Known rows, with every step that occurs:
w > q > r > s: [ 0.403 -3.494 -0.214 -0.276  1.435  2.462  2.634  0.826 -1.182 -1.247
 -0.751 -2.081  0.228 -1.654 -0.342 -4.346 -1.102 -2.448  1.042  1.558
 -1.941 -2.551 -2.677 -0.565 -1.609]
r > s > w > q > l: [ 1.652 -2.736 -0.968  0.220 -0.346  1.712  1.535  2.125  0.149 -1.838
 -0.054 -0.288  0.408 -1.422  1.826 -0.912  0.322  0.519 -0.629  1.121
 -0.408 -3.768 -3.161 -0.997 -4.176]
s > w: [ 0.431 -1.506 -1.536  0.173 -1.468  2.076  1.148 -0.780 -1.210 -1.728
  0.059  0.099  1.423  0.865 -0.912  0.421  2.359  0.428 -1.093  0.136
 -0.165 -1.445 -1.648 -0.638 -1.949]
b > s > w: [ 0.979 -2.068 -1.443  1.036 -2.121  2.612  1.232 -1.408 -1.538 -1.759
 -0.710 -1.062 -0.722  1.453 -0.078 -1.046  2.905 -0.291 -0.118 -0.410
 -0.962 -0.404 -1.556 -0.852 -3.472]
b > s > r > q > l: [-0.903 -0.280 -3.167  3.226 -0.562  2.890 -1.190  0.412 -0.736 -3.165
 -0.128 -0.598 -0.490 -2.623 -0.976  0.022 -0.210 -0.714  2.674 -1.022
  0.273 -2.082 -1.470  1.097 -5.194]
s > z > q > r: [ 0.747 -0.784 -2.132 -1.890  1.577  0.720  0.485  0.398 -2.322 -4.683
 -0.979 -0.905  3.433 -1.288 -1.711 -0.240  0.488 -0.366  1.821  1.672
 -0.473  0.418 -1.814  0.926 -1.183]
z > s > l > q > r: [ 1.275  0.023 -0.594  1.174  2.399  1.739  1.759 -0.368 -2.457 -3.194
 -1.012 -3.486  2.366 -1.348 -1.939  0.301 -1.654 -1.593  1.703  0.510
 -0.966 -0.944  0.831 -0.897 -1.200]
s > w > q > l: [ 1.147 -1.794 -0.693 -0.162 -0.446  1.479  0.192  1.647  0.653 -2.126
  0.463  0.442  0.966 -0.438  1.472  0.638  0.710  1.728 -0.891  1.039
 -0.268 -2.623 -3.307 -1.236 -4.532]
s > l: [-1.739  1.115 -1.053  1.390  0.333  0.387 -2.101 -0.364  0.970 -2.631
  0.404 -0.804  1.158  1.152 -0.023  1.136  1.207  0.387  0.486 -0.406
  1.338 -1.753 -0.078 -2.027 -0.631]
q > l > s: [ 0.515  0.840 -0.053  1.634  1.595 -0.859 -2.920 -0.859  1.165 -3.090
  0.821 -1.287  1.303 -3.094  1.361 -0.116 -0.247 -0.705  0.014 -0.833
  2.082 -0.745 -3.942  1.293 -2.732]
r > q > l > s > b: [ 0.610  1.441  0.713  0.811 -0.362  1.481 -4.153 -1.922 -0.276 -1.586
  0.855 -1.883  2.031 -3.696 -0.418 -1.798 -1.315 -0.873  0.089 -0.575
  3.131 -1.263 -6.364  1.380 -2.888]
r > s > l > q > z: [ 0.778 -0.197  1.093  3.222  2.518  2.042 -0.465  0.428 -0.474 -2.979
  0.599 -2.767 -0.836 -1.252 -1.931  0.478 -1.140 -0.215  0.443 -1.035
 -0.175 -2.765  0.749 -1.355 -0.130]
r > q > z > s: [-0.502  1.018  1.306  1.079  0.439  0.931 -1.174 -2.245 -1.647 -1.793
  0.010 -2.316  0.798 -1.944 -4.518 -0.252 -1.554 -1.711 -1.101  1.809
  0.856  0.453 -1.526  1.196 -2.095]
b > s: [-0.005 -1.197 -0.348  0.988 -0.797  1.177 -0.717 -1.061 -0.314 -1.226
 -1.002 -1.736 -1.524 -0.131 -0.268 -1.617  1.805 -1.587  1.352 -0.196
 -0.095  1.380 -0.711 -0.637 -2.288]
b > s > z > q > r: [ 0.807 -1.106 -2.317 -1.115  1.233  1.283  0.470 -0.342 -2.638 -4.871
 -1.787 -1.596  1.987 -0.893 -1.030 -1.386  0.681 -0.907  2.807  1.209
 -0.990  1.397 -1.704  0.814 -2.301]
q > z: [-0.272 -0.275  0.971  1.386  0.904  0.147 -2.102 -1.289  0.700 -2.543
  1.234 -1.268 -0.109 -0.694 -2.675  0.236  0.014  0.145 -1.321  0.495
  0.623 -0.006 -1.605 -0.210 -0.123]
w > q > l: [ 0.707 -1.013  0.175 -0.456  0.535  0.162 -1.341  2.029  1.773 -1.490
  0.408  0.299  0.627 -1.479  1.169  0.134 -0.402  0.894 -0.117  1.173
  0.432 -1.647 -2.602 -0.880 -3.446]
w > q > l > s: [ 0.325 -0.482  1.395  0.962  1.726 -0.031 -2.668  0.060  1.366 -2.236
  0.957 -0.642  0.481 -2.392  2.235 -1.030 -1.202 -0.181 -0.467  0.087
  1.095 -1.223 -4.664  0.527 -4.161]
r > s > w > q > z: [ 0.663 -2.962  1.445  0.880  0.214  2.909  0.784  0.171 -0.580 -1.839
  1.067 -0.933 -1.124  0.287 -1.161 -1.532 -0.365  0.458 -2.403  1.429
 -1.058 -2.749 -3.105 -1.229 -2.435]
r > s: [ 0.228 -1.798 -0.652  0.752  0.466  1.014  0.969  0.394 -0.443 -0.599
 -0.631 -1.647 -0.445 -1.810 -0.723 -2.139  0.849 -2.314  0.499  0.316
  0.197 -1.657 -1.053 -0.366 -0.314]
b > s > z: [ 0.880  0.282 -1.638  0.067 -0.054  2.944 -0.483  0.341  0.388 -2.888
 -2.749 -0.786 -1.226  0.343 -1.848 -0.602  1.550 -0.765  0.996 -0.700
  1.538  0.986 -0.943 -1.066 -3.502]
b > s > r: [-1.969 -1.701 -1.662  2.491 -0.253  3.114  0.370 -1.288 -0.858 -3.027
  0.064 -1.136 -2.536 -0.218 -0.801 -1.109  1.145 -2.372  0.938 -0.239
 -0.434 -0.246  0.479 -0.202 -3.183]
l > q > z: [ 1.661 -0.689  1.986  2.029  1.901  1.682 -0.428  0.475 -0.674 -1.792
  0.620 -1.674 -0.398 -1.988 -3.053  1.070 -0.768  0.316 -0.025 -0.301
 -0.535 -0.077 -0.055 -0.378 -0.474]
w > q: [-0.615 -1.991  1.187 -0.758  0.044  1.504 -0.340  1.202  0.583  0.117
  0.515  0.177 -0.246  0.351 -0.024 -1.109  0.173 -0.333 -0.706  1.712
 -0.816 -0.794 -1.769 -1.466 -2.365]
l > s: [-0.264 -0.081  0.855  1.558  1.006  0.305 -2.044 -1.808  0.154 -1.797
  0.814 -1.066  0.495 -1.603 -0.049 -1.240  0.284 -1.744 -0.481 -0.682
  1.266  0.243 -3.003  0.772 -1.627]
w > s > r > q > l: [-1.144  0.331 -1.747  2.365 -0.090  3.723 -1.155  0.004  0.857 -3.335
  0.239 -0.428  1.942 -2.507 -2.310  1.674 -0.778 -1.160  1.884  0.394
  0.341 -3.499 -0.625  1.476 -3.344]

Rows:
[ 0.205 -0.452 -1.181 -1.294  0.127  0.985 -1.073  0.407 -1.936 -3.681
 -1.472 -0.655  0.321 -0.211 -0.430  0.242  2.022 -0.367  1.870  1.181
  0.261  2.179 -0.941  0.182 -2.653] : b > s > z > q
[-0.039  0.063 -1.077 -1.842  0.576  0.479 -1.063  1.124 -1.453 -3.424
 -0.519  0.397  1.987 -0.817 -1.178  1.089  1.546  0.188  0.797  1.903
  0.568  1.055 -0.920  0.125 -1.233] : s > z > q
[ 1.298  0.456 -2.135 -0.626  0.650 -0.592 -1.729  1.243 -0.548 -4.758
 -1.365 -0.430  1.096 -1.896  0.796  1.513  1.354  0.936  2.218  0.593
  1.241  0.964 -1.938  0.668 -3.747] : b > s > z > q > l
[-2.059 -0.579 -0.746  4.007 -0.212  4.039 -1.654 -1.667 -1.196 -3.337
  0.814 -1.369 -1.763 -1.187 -3.794 -1.035 -0.724 -1.129  0.842 -0.595
 -0.650 -1.290 -1.184  1.160 -3.370] : b > s > r > q > z
[ 0.201 -0.813 -1.412 -1.355  1.236  0.988  0.366  1.656 -1.834 -3.242
 -1.341 -0.420  1.300 -1.776 -0.829 -0.226  0.983 -1.122  1.103  1.519
  0.502 -0.009 -0.843  0.446 -1.073] : r > s > z > q
[ 0.879 -0.944 -0.311 -0.578 -1.302  0.900  2.270 -2.070 -2.162 -1.864
 -0.285 -1.345  1.358  0.077 -1.707  0.447  1.367 -1.114 -2.129  1.797
  0.431 -0.325 -1.032 -0.485 -2.850] : z > s > w
[-0.428 -0.528  3.119 -0.497  1.193  0.154 -0.505 -1.632 -0.247 -1.692
  0.456 -1.916 -0.763 -0.514 -2.327 -0.755 -1.688 -1.293 -2.700  3.272
  0.361  0.750 -1.465 -0.391 -2.379] : w > q > z > s
[ 0.717 -2.924  0.167  0.003  0.756  3.385  1.371 -0.971 -1.619 -2.631
  0.501 -1.157  1.859 -0.150  0.384 -2.870 -0.649 -0.625 -0.724  0.986
 -1.932 -2.174 -4.553  0.182 -3.816] : l > s > w > q > r
[ 1.436 -0.515 -0.936  1.580  0.083  0.942 -0.741 -1.337 -0.423 -3.738
  0.913 -0.649  1.903 -1.634  1.290  0.390  1.076  0.450 -1.147 -1.135
  1.288 -2.021 -4.116  0.764 -3.911] : q > l > s > w
[-0.739  0.219  0.102  2.167 -0.090  1.861 -2.625 -0.754 -0.257 -1.630
  0.819 -1.060  0.798 -1.432 -4.109  0.180 -0.675  0.220 -0.100 -0.176
  0.244 -1.061 -2.182  0.716 -1.439] : r > q > z
[ 0.676  0.236 -0.117  2.145  1.208  2.037 -0.188  1.308 -0.779 -1.639
 -0.001 -1.534  0.485 -0.211 -0.781  1.986  0.035  0.104  1.527 -1.208
 -0.069 -1.633  1.409 -2.154 -0.812] : s > l > q
[ 0.486 -1.129 -0.338  1.205 -0.528  2.006 -0.218 -2.200 -1.107 -2.468
  0.798 -0.570  1.134 -0.285  0.291 -0.758  1.515 -0.394 -1.461 -0.917
  0.407 -1.397 -3.414  0.263 -2.804] : l > s > w
[ 1.583 -0.914 -1.265  2.323  1.737  3.064  0.992 -0.121 -2.167 -3.248
 -1.365 -3.406  0.600 -0.301 -0.677 -0.730 -0.480 -1.201  3.533 -1.180
 -1.702 -1.182  0.556 -1.364 -1.827] : b > s > l > q > r
[-2.317 -0.240 -0.783  3.173  0.352  3.561 -1.783 -0.888 -1.008 -3.095
  1.686 -0.464 -0.343 -1.523 -4.394  0.266 -1.101 -0.420  0.032 -0.181
 -0.299 -2.128 -1.368  1.058 -2.344] : s > r > q > z
[ 0.806  1.030  1.425  0.120  0.298 -0.355 -3.688 -2.271  0.557 -2.379
  1.294 -2.208  1.312 -3.135  0.868 -1.459 -0.861 -0.819 -1.027  0.028
  3.649 -0.486 -5.801  0.556 -1.567] : q > l > s > b
[ 0.338  0.544  1.958 -1.859 -0.948  0.149 -0.627 -3.025 -1.247 -0.597
 -0.127 -2.885  0.822 -1.235 -2.235 -1.359 -0.419 -2.407 -2.103  2.566
  2.769  1.316 -2.500 -0.514 -0.488] : z > s > b
[ 0.518 -0.272 -1.086 -0.905  2.536  0.553 -0.652 -0.752 -2.162 -5.152
 -0.587 -1.449  3.420 -2.354 -0.866 -1.111 -0.260 -1.058  1.432  1.015
 -0.026  0.571 -3.614  1.915 -1.871] : l > s > z > q > r
[-0.175  0.535  1.669  0.229  1.167 -1.095 -0.610 -2.865 -0.422 -2.432
  0.273 -2.539  0.098 -1.277 -3.202 -0.023 -0.870 -1.474 -2.328  2.194
  1.426  1.167 -0.724  0.303 -1.038] : q > z > s
[-2.257 -0.205 -1.449  1.787 -0.529  3.228  0.698 -1.396 -2.543 -1.892
  0.221 -0.876  0.473 -1.913 -3.801 -0.213 -1.096 -2.969  0.456  1.191
 -0.030 -1.414 -0.120  1.280 -3.877] : z > s > r > q
[-2.168 -1.145 -2.324  3.086 -1.440  5.034 -0.310 -0.604 -2.080 -1.877
 -0.080 -0.794 -1.434 -1.048 -2.189 -1.514  0.152 -2.334  2.398 -0.818
 -1.032 -1.333 -0.609  0.730 -4.301] : b > s > r > q
[-1.503 -1.155 -0.070  2.526  2.058  2.250 -1.503  0.123  0.818 -4.094
  2.007 -0.067 -0.800 -2.604  1.328 -0.512 -1.403 -1.112 -0.658  0.197
  0.755 -2.370 -2.949  0.944 -4.855] : w > q > l > s > r
[-2.205  0.184  0.131  3.969  1.304  3.490 -2.784 -2.275 -0.990 -3.581
  2.175 -1.018 -0.337 -2.285 -3.376 -0.662 -1.869 -1.195 -0.512 -0.878
  0.252 -1.999 -2.913  2.080 -2.849] : l > s > r > q > z
[ 0.122 -2.559  0.010 -0.757  0.956  1.747  0.753  0.572 -0.481 -1.454
 -0.084 -1.049  1.160 -0.695 -0.645 -2.095 -0.796 -0.729  0.624  1.833
 -1.927 -1.168 -2.434 -0.701 -2.045] : w > q > r
[ 0.231 -2.115  1.539  0.461 -0.081  2.134 -0.434 -0.353 -0.032 -2.033
  1.558 -0.113 -0.606  1.053 -1.313 -0.242  0.124  1.686 -2.718  1.657
 -0.976 -1.761 -2.957 -1.199 -2.722] : s > w > q > z
[ 0.489 -3.858  0.064 -0.354 -0.796  3.640  2.706  1.297 -1.297 -0.250
 -0.326 -0.283 -0.743  0.235  0.648 -2.282  0.837 -0.469 -1.208  1.196
 -1.657 -3.260 -2.732 -1.645 -3.288] : r > s > w > q
[ 0.996 -0.427 -1.777 -0.282  0.972  2.663  1.107  1.646  0.266 -2.343
 -2.294 -0.897 -0.188 -1.261 -2.280 -1.293  0.714 -1.575  0.455 -0.097
  1.902 -1.381 -0.946 -0.914 -1.672] : r > s > z
[ 0.298 -2.791  0.464 -0.910 -1.319  3.100  1.140  0.815 -0.762 -0.506
  0.249  0.571  0.279  1.445  0.363 -0.691  1.216  0.851 -1.536  1.582
 -1.575 -2.097 -2.288 -1.741 -3.628] : s > w > q
[ 0.352 -0.294 -0.005  0.965 -1.217  2.307  0.684 -2.501 -2.915 -2.337
  0.237 -1.557  1.506 -0.525 -3.799  0.471 -0.246 -0.312 -2.239  1.382
 -0.038 -1.166 -2.066  0.551 -3.265] : r > q > z > s > w
[-1.639  1.606  0.048  1.098  0.301  2.448 -2.244 -1.821  2.601 -3.063
 -0.208 -1.815  2.130  1.707 -1.152  1.799  0.952 -0.777  0.451  0.560
  1.156 -2.415  1.565 -1.185  0.099] : w > s > l
[ 0.219 -2.323  1.549  0.308 -0.315  3.092 -0.027 -0.745 -0.815 -1.235
  1.177  0.030 -0.018  0.637  1.343 -1.775  0.418 -0.169 -1.951  0.709
 -0.896 -1.821 -4.115 -0.809 -4.236] : l > s > w > q
[-1.482  1.730 -0.177  0.541  0.773 -0.490 -0.884 -1.922 -0.068 -2.694
 -0.183 -1.996  1.260  0.643 -0.919  1.273  0.052 -1.260 -0.585  1.076
  2.016 -0.612  0.573 -1.366 -1.466] : z > s > l
[ 1.290 -1.862 -1.311 -0.891  2.069  3.593  2.375  2.086 -0.519 -2.952
 -2.489 -1.260  0.366 -1.358 -1.940 -2.900 -1.033 -1.510  0.666  1.173
 -0.232 -2.360 -2.101 -0.948 -2.619] : w > q > r > s > z
[-0.824 -1.298 -1.365  0.897  1.925  1.960  0.473  0.589 -0.129 -2.854
 -0.313 -2.364  0.575  0.118  0.754 -2.481 -0.920 -1.238  1.275  0.619
 -0.885 -4.073 -1.507 -1.763 -1.411] : w > q > r > s > l
[ 1.140 -0.145 -0.097  1.483  2.252  3.754  1.098 -0.430 -0.497 -3.422
 -0.857 -3.245  2.981 -0.527 -2.133  1.153 -0.979 -1.446  2.623  0.307
 -1.491 -2.526  1.795 -0.604 -0.031] : w > s > l > q > r
[ 0.715  1.116  0.057 -0.625  0.572  4.060 -0.215 -0.127  2.373 -3.127
 -2.042 -0.644  1.635  0.520 -3.594  1.777  1.194 -1.060  0.057  1.107
  1.933 -0.676  0.309 -0.433 -1.056] : w > s > z
[ 0.142 -2.833 -1.465 -0.475  1.484  0.004  1.803  0.076 -3.046 -2.601
 -0.224 -2.377  2.191 -2.904  0.136 -2.683  0.224 -2.548  2.159  1.845
 -2.074 -1.133 -1.830  1.131  0.351] : z > q > r > s
[ 0.063  0.323  2.401 -1.508 -1.110  2.983 -1.965 -2.888  1.313 -0.893
  0.071 -2.469  1.653 -0.148 -2.237 -0.304  0.685 -1.989 -0.828  2.197
  2.036 -0.271 -1.633 -0.381  1.074] : w > s > b
[-1.338  0.691 -1.506  2.058 -0.201  1.349 -2.203 -1.208  0.702 -2.879
 -0.569 -1.831 -0.979  1.455  0.817 -0.019  1.435 -0.334  1.343 -1.039
  0.854 -0.499  0.035 -1.931 -2.358] : b > s > l
[ 0.377  0.645 -2.140  1.446 -0.568  0.630 -1.694  1.242  0.101 -1.520
 -0.244 -0.300  2.234 -2.962 -1.144  0.801 -0.161  0.415  1.879 -0.266
  0.825 -2.138 -2.410  0.845 -2.925] : r > q > l
[ 0.410 -0.504 -0.891 -1.984  1.740  2.445  0.481 -0.686 -1.088 -5.094
 -1.404 -1.530  4.297 -1.001 -2.533  0.378  0.407 -1.357  1.986  2.580
 -0.852  0.050 -0.584  1.376 -0.376] : w > s > z > q > r
[ 0.663  0.678  1.390  1.714  1.248  3.956 -0.286  0.140  0.801 -1.951
 -0.693 -2.284  1.226  0.333 -1.596  2.599  0.144 -0.846  1.583 -0.129
 -0.224 -2.349  2.766 -1.533 -0.074] : w > s > l > q
[ 0.761 -3.283 -0.636 -0.641 -0.040  3.002  2.430  0.219 -1.590 -1.990
 -0.136 -0.457  1.757  0.454 -0.412 -1.995  0.072  0.119 -0.323  1.754
 -2.508 -2.475 -3.200 -0.846 -3.002] : s > w > q > r
[ 0.997  0.965  0.666  1.297  1.505  1.129  0.791  0.021 -1.600 -1.679
 -0.510 -2.644  0.567 -0.626 -1.436  2.005 -0.880 -1.228  0.717  0.303
  0.395 -0.786  1.865 -1.810 -1.781] : z > s > l > q
[-2.160 -0.956  0.024  1.510  0.373  4.469  0.217 -1.845  1.119 -3.306
  0.747 -0.697  0.378 -0.403 -2.596  1.339  0.695 -2.721 -0.040  1.251
 -0.034 -1.921  1.664  0.529 -1.144] : w > s > r
[ 1.304 -1.226  0.079 -0.871 -0.205  0.829  1.207  0.498 -0.411 -2.014
 -0.071 -0.400  1.206 -0.785  0.879  0.553 -0.130  0.604 -1.741  2.290
  0.281 -1.866 -2.928 -0.883 -5.155] : z > s > w > q > l
[ 0.537 -1.128  0.697 -0.861 -0.782  1.503 -0.154 -0.956 -0.923 -0.280
 -0.091 -2.625 -0.220 -1.842 -1.067 -2.880  0.250 -2.491 -0.591  1.108
  1.795 -1.229 -3.004 -1.111  0.685] : r > s > b
[ 1.142 -0.159 -1.799  2.234 -0.754  2.275 -1.076 -1.028 -1.131 -2.877
  0.631 -0.485  2.317 -2.197  0.459  0.054  0.464  0.575  0.039 -1.416
  0.758 -2.940 -4.935  1.564 -4.662] : r > q > l > s > w
[-0.398 -0.615  1.351  2.546  2.134  2.703  1.756 -1.557 -2.141 -3.724
  1.094 -2.173 -1.421 -2.255 -4.066  1.134 -1.988 -2.273 -1.321  1.394
 -0.230 -0.391  1.358  0.537 -2.443] : l > q > z > s > r
